What can hang from each mark:
fevan: derofe tifu
derofe: mekamuk vilez
kitep: derofe
vilez: derofe tifu
tifu: fevan mekamuk vilez
mekamuk: derofe tifu

Each row was made from one small tree. The marks that hang from a mark follow it in brackets, in alphabetical order. Every link used is in the known rows. Write each row's tree.
In the rows, zero is written as 128.
Known rows:
tifu{mekamuk vilez}: [153 152 130 103 120 119  99 112 128  42 116 144 168 143 155 144]
fevan{derofe}: [116 134 137 135 140  90 138 112 103 136 110 107 121  95 126 188]
fevan{tifu}: [117 126 154 144 138  64 134 167 133 165 100 129 139  97 141 145]
vilez{tifu}: [102 141 154 137 137 154 106  89 135 144 110 124 160 125 131 112]
fevan{derofe{vilez{tifu{mekamuk}}}}: [ 91 141 117 159 119 135 122 114  74  81 136 120 137 117 112 153]
fevan{derofe tifu{mekamuk vilez}}: [132 125 117  95 124  50 146 174  70  40 108 135 120 112 121 198]
vilez{tifu{mekamuk{derofe}}}: [130 139 125  94 175 169 105  80 161 105 121 115 139 149 126 104]
mekamuk{derofe tifu{fevan}}: [158 116 145 100 139 153 121 109 165 167 123 109  79 125 111 112]
mekamuk{tifu}: [131 136 152 126  75 120 116 126 139 169 100 115 149 105 131 110]
fevan{tifu{mekamuk{derofe} vilez}}: [151 135 123  76 170  79 131 160 144  76 109 145 137 134 124 146]
tifu{fevan mekamuk}: [161 120 142 122 137 154  95 100 131  72 136 125 101 145 168 143]
derofe{mekamuk}: [146 103 136 160 122 112 162 140 139 163 119 123 159 129 155 123]
vilez{tifu{mekamuk}}: [120 139 137 120 122 165  94  88 129  87 117 125 158 144 147 111]
mekamuk{tifu{fevan}}: [149 118 155 124  90 151 111 115 136 147 120 118  98 126 135 118]
kitep{derofe{mekamuk vilez}}: [120 127 105 167 121 100 158 155 128 217 144 135 156 119 144 101]
vilez{derofe tifu}: [ 82 144 146 125 139 160 108 112 191 132 120 136 154 141 119 108]
kitep{derofe{mekamuk{tifu}}}: [146 102 107 107  66 120 162 154 135 228 121 120 136 121 136  78]
mekamuk{derofe}: [134 145 144 113 190 111 127  93 177 169 110 112 138 119 130 135]
mekamuk{derofe tifu}: [142 137 141  98 127 120 130 113 172 184 103 112 133 111 109 106]

Write each row's tree:
[104 103 132 139 118 163 155 144 188 143 133 140 156 156 129  98]
vilez{derofe{mekamuk} tifu}
[167 128 135  72 135 150 119 112 154 111 119 134  98 141 105 119]
mekamuk{derofe tifu{fevan vilez}}
[106  89 116 194 118  33 211 222  69 168 133 129 126  90 114 175]
fevan{derofe{mekamuk vilez} tifu}
[119 136 123 142 166  69 137 176 141 136 133 134 135 111 125 130]
fevan{tifu{mekamuk{derofe{vilez}}}}
[169 131 134 100 132 151  92 106 120  23 135 146 121 159 160 151]
tifu{fevan mekamuk vilez}
[147  72 127 127  70 156 159 174 187 150 143 136  96 151 129  96]
vilez{derofe{mekamuk{tifu{fevan}}}}
[116 107 109 164 137 180 141 134 115 190 167 138 112 144 132  80]
kitep{derofe{mekamuk vilez{tifu{fevan}}}}
[131 155 126  86 121 124  99 133 183  31 130 158 161 158 145 140]
tifu{mekamuk vilez{derofe}}
[137  85 118 191 131 113 183 159  76 134 155 122  90 118 127 175]
tifu{fevan{derofe{mekamuk vilez}}}
[ 96 165 106 132 123 156  89 107 117 141 149 137 153 133 136  84]
kitep{derofe{vilez{tifu{mekamuk}}}}
[111 147 108 128 138 188  82 102 112 128 167 135 104 149 141  96]
kitep{derofe{vilez{tifu{fevan mekamuk}}}}
[ 76 150 133 172 133 122 135 117  82 138 126 120 140 102  99 156]
fevan{derofe{vilez{tifu}}}
[163 153 122  72 170 121 111 102 157  59 118 136 151 151 135 139]
tifu{mekamuk{derofe} vilez}
[150 131 124 139 178 143 110 113 152 100 155 129  94 145 138 128]
tifu{fevan mekamuk{derofe{vilez}}}
[154 116  99  85  63 117 153 156 123 175 118 142 154 138 129  86]
kitep{derofe{mekamuk{tifu{vilez}}}}
[105 129 117 162 119  44 153 192  68 102 128 127 116  94 124 186]
fevan{derofe{vilez} tifu{mekamuk}}
[131  68 120 147 139 166 175 123  84 114 136 113  80 139 116 157]
vilez{tifu{fevan{derofe{mekamuk}}}}
[119 119 130 162  85 117 138 144  78 143 135 112  79  96  97 157]
mekamuk{tifu{fevan{derofe{vilez}}}}
[ 76 171 119 148 137 143 101 108 123 200 140 134 157 116 122  90]
kitep{derofe{vilez{tifu}}}
[144  98 104 152  75 138 155 171 115 216 157 136 100 129 129  77]
kitep{derofe{mekamuk{tifu{fevan}} vilez}}
[ 95 162 139 155 180 149 120  99 154 167 129 125 155 124 103 101]
mekamuk{derofe{vilez{tifu}}}
[113 111 140 127 155 163 124  88  89 109 129 106  75 127 107 166]
vilez{tifu{fevan{derofe}}}
[105 155 135 165 114 159  97 110 115  97 139 134 170 134 135 103]
derofe{vilez{tifu{mekamuk}}}
[148 150 135  74 122 117 124 120 160 136 103 129 149 127 102 112]
mekamuk{derofe tifu{vilez}}
[162 122 116  92 136 129 117 108  80   4 135 127  86 141 137 199]
tifu{fevan{derofe} mekamuk vilez}
